What can hang from each mark:
J_996: J_413 J_762
J_411: J_737
J_983: J_413 J_472 J_938
J_413: J_737 J_996
J_762: J_938
J_938: J_880
J_472: J_42 J_187 J_762 J_880
J_187: J_411 J_472

In the rows, zero is written as 128.
Known rows, with every way that one mark hangs from another:
{J_983 J_938}: [137 134 131 124 184 155 163 145 136 125 120 146 148 123 118 160 138 115
 127  85 145 167 172  90 136]
{J_996 J_413 {J_762 J_938}}: [119 160 129 128 100 142 110 172 187 105 144 132  92 160 109 160 122 159
 129  93 138 176 190 107 122]
{J_983 {J_413 J_996} {J_472 J_187 J_762 J_880}}: [145 148 169  96 143 147 121 121 111 141 149 126 155 156 146  98 139 125
  83 141 117  63  96 163 129]
{J_187 {J_411 J_737} {J_472 J_42 {J_762 {J_938 J_880}}}}: [ 98 119  99 150  79  81 104 104 138 108 143 133  82 130  97 150  96 114
 163 146 115 146 129 115 132]
{J_983 J_472}: [159 138 161  97 158 173 124 141 141 151 100 132 140  98 101 146 130 140
 131  80 154 142 170 107 120]
{J_983 {J_472 J_42 J_880} J_938}: [128 136 163 134 183 137 176 144 134 134  95 163 148 123 177 102  90 116
  92 116 131 100 121 103 139]
{J_983 J_413 {J_472 J_42 J_762 J_880} J_938}: [114 157 184 130 180 117 181 138 146 117 127 171 162 173 172  85 100  73
  66 146 112  73  99 116 157]
{J_983 {J_413 J_737 J_996} J_472 {J_938 J_880}}: [105 208 180  84 248 195 127 159 120 136 153 189 159 204 140 134  98  83
  55  61 132 109 169 137 131]
{J_187 J_411 {J_472 J_42 {J_762 J_938} J_880}}: [100  92 106 161  80  53 141  95 135  98 122 116  76 138 145 110  94 134
 187 181 125 118  82 106 122]
{J_983 J_413 {J_472 J_42}}: [153 158 163  87 148 159 134 132 176 141 115 156 154 141 127 117 123  96
  92 111 148  95 151 125 112]
{J_996 {J_762 J_938}}: [130 128 115 137 138 163 121 161 154 126 104 127 107 161 104 160 133 145
 141  95 128 165 168 110 128]
{J_187 {J_472 J_42 J_762 J_880}}: [126 109 120 153  84  64 160 107 130 111 144  85 113 130 158  80 156 156
 167 167 166 134  94 118 128]
{J_983 {J_472 J_42}}: [155 137 150 107 142 154 135 139 149 148  91 131 144 105 131 127 129 126
 118 107 156 125 152 115 119]
{J_411 J_737}: [158 128 118 104 120 179 100 114 131 164 134 154 169  80  36 171 160 134
 124  58 126 180 178 124 117]
{J_472 J_42 {J_187 {J_411 J_737}} {J_762 {J_938 J_880}}}: [116 103  94 160  92 111 108 127  81 112 127 111 106  91 134 148 140  84
 126 201  89 117  89 161 161]
{J_187 {J_472 J_762 J_880}}: [128 111 130 141 100  83 150 109 124 114 152  87 108 123 128 101 156 171
 178 140 164 151 111 111 129]
{J_187 {J_411 J_737} {J_472 J_42 {J_762 J_938} J_880}}: [ 96  98 100 158  64  68 122  86 131 113 137 137  97 128 106 121  89 132
 167 157 102 125  88 117 127]
{J_983 {J_472 J_42 J_880}}: [153 121 156 118 139 138 139 126 135 152  86 138 140  93 150  99 120 141
 115 122 144 102 116 122 114]
{J_762 J_938}: [138 114 128 124 152 195 146 142 118 124 104 161 116 120  78 183 138 119
 155  94 138 170 153  91 134]
{J_413 J_737 {J_996 {J_762 J_938}}}: [111 157 106 112 163 194 118 145 102 150 138 129 175 229  98 148 153 148
 128  64 135 167 149 156 112]
{J_983 {J_938 J_880}}: [134 143 142 127 206 152 135 158 122 121 119 148 112 100 140 161 134 110
 110  90 146 165 182  97 137]
{J_472 J_187}: [165 106 101 107 122 161 121 130 109 139 135  85 139  68 117 147 182 153
 152 126 148 146 147 145 119]

Rows:
[117 168 136 131 116 139  91 183 176 103 145 134  67 145 122 160 119 155
 117  96 141 174 196 112 122] => {J_996 J_413 {J_762 {J_938 J_880}}}
[130 139 172 123 200 155 164 145 126 139 103 164 144 117 144 122  92 132
 105  88 129 117 139  95 140] => {J_983 {J_472 J_880} J_938}
[ 99 169 123 123 114 158 115 169 161 115 161 133 126 186  93 149 129 158
 137  81 136 189 177 127 124] => {J_996 {J_413 J_737} {J_762 J_938}}
[118 173 123 110 106 131 101 161 174 128 167 104 142 167 103 131 149 172
 134  77 151 187 188 140 108] => {J_996 {J_413 J_737} J_762}
[153  92  78 123  92 115 117 113 130 131 110  91 127  74 155 130 147 123
 147 173 129 111 117 153 104] => {J_472 J_42 {J_187 J_411}}
[122 146 142 126 190 137 126 162 119 123 107 137 103  93 192 134  82 100
  89 137 123  97 148 127 142] => {J_983 {J_472 J_42 {J_187 J_411}} {J_938 J_880}}
[110 163 111 114 174 191 102 151  94 149 138 131 157 218 107 149 150 144
 119  69 135 165 154 159 113] => {J_413 J_737 {J_996 {J_762 {J_938 J_880}}}}
[109 100 101 151  60  50 111  78 140 122 142 118 108 115 112 107 104 142
 165 156 111 125  97 126 115] => {J_187 {J_411 J_737} {J_472 J_42 J_762 J_880}}
[120 100 101 123  84  94  93  79 147 136 142 138 100  94  82 134  90 170
 179 103 118 139 135 112  91] => {J_187 {J_411 J_737} {J_472 J_880}}
[136  78 110 145  89  92 101  92  75 141 139  94 135  61 112 116 150 143
 146 175  80 110  68 165 139] => {J_472 {J_187 {J_411 J_737}} J_762 J_880}
[128 163 131  75 147 170 112 120 130 150 146 141 180 183 137 110 118 102
  93 120 124  72 119 181 101] => {J_983 {J_413 J_737 J_996} {J_472 J_42 {J_187 J_411}}}
[117  68 101 174  85  81 146 107  74 110 111 105 112  97 172  99 133 110
 145 235  85  82  27 156 150] => {J_472 J_42 {J_187 J_411} {J_762 J_938} J_880}
[116  73  96 172  74  92 133 100  71 122 122 121 128  90 144 106 130 109
 132 219  70  86  30 164 153] => {J_472 J_42 {J_187 {J_411 J_737}} {J_762 J_938} J_880}
[146  74  84 136  78 102 109  88 106 150 115 117 137  51 154  96 129 142
 129 178  97  83  72 170 101] => {J_472 J_42 {J_187 {J_411 J_737}} J_880}
[128 125 113 142  86  80 158 120 145 106 149  77 116 141 141 109 165 141
 169 154 178 157 130 113 133] => {J_187 {J_472 J_42 J_762}}
[145 160 182  93 155 154 130 134 152 134 133 142 153 147  97 131 137  97
 104 108 135 114 149 121 138] => {J_983 J_413 {J_472 J_762}}
[140 100 100 130  94 115  97 110  95 134 146  85 140  78  85 158 163 122
 150 156  97 142 118 157 146] => {J_472 {J_187 {J_411 J_737}} J_762}
[123 116  94 112  87 109  89  92 162 131 146 130 103 107  63 162  98 155
 181  87 131 163 171 106  96] => {J_187 {J_411 J_737} J_472}
[134  76  95 161  67  66 118  89  86 134 127  92 142  72 155  88 149 122
 129 216  83  87  42 177 137] => {J_472 J_42 {J_187 {J_411 J_737}} J_762 J_880}
[111 115  93 142  61  66 109  90 154 119 147 110 112 127  95 136 111 126
 169 141 124 148 133 119 120] => {J_187 {J_411 J_737} {J_472 J_42 J_762}}
[142  95 135 163 100  73 157 108 106 128 104 104 147 105 163  79 172 119
 127 188 131 116  62 136 138] => {J_472 J_42 J_762 J_880}
[139 177 165  86 165 188 112 148 169 139 125 165 140 206 117 140 109 118
  81  77 131  96 167 128 112] => {J_983 {J_413 {J_996 {J_762 J_938}}} J_472}
[113 108 123 159  90  81 170 114 122 101 141 104 102 143 152  93 142 146
 169 169 156 134  87 110 139] => {J_187 {J_472 J_42 {J_762 J_938} J_880}}
[129 154 149 125 195 151 141 171 112 125 116 132 115  96 194 126 106 107
  80 132 138 105 150 129 150] => {J_983 {J_472 J_42 J_187} {J_938 J_880}}
[139 148 120 123 153 167  96 153 131 134 115 131 109 183 132 165 140 147
 108  85 139 147 172 128 111] => {J_413 {J_996 {J_762 {J_938 J_880}}}}
[118 172 189 114 199 142 160 137 130 124 140 177 164 205 156 108 100  92
  59 108 112  77 115 119 148] => {J_983 {J_413 J_996} {J_472 J_762 J_880} J_938}
[125 121 134 163 128 117 147 144 103 108 106 123 111 126 141 140 162  81
 123 173 136 147 108 121 162] => {J_472 J_42 {J_762 {J_938 J_880}}}
[132 128 155 121 188 158 161 148 105 136 119 140 143 100 162 115 102 140
 106 114 121 102 121 119 145] => {J_983 {J_472 J_187 J_880} J_938}
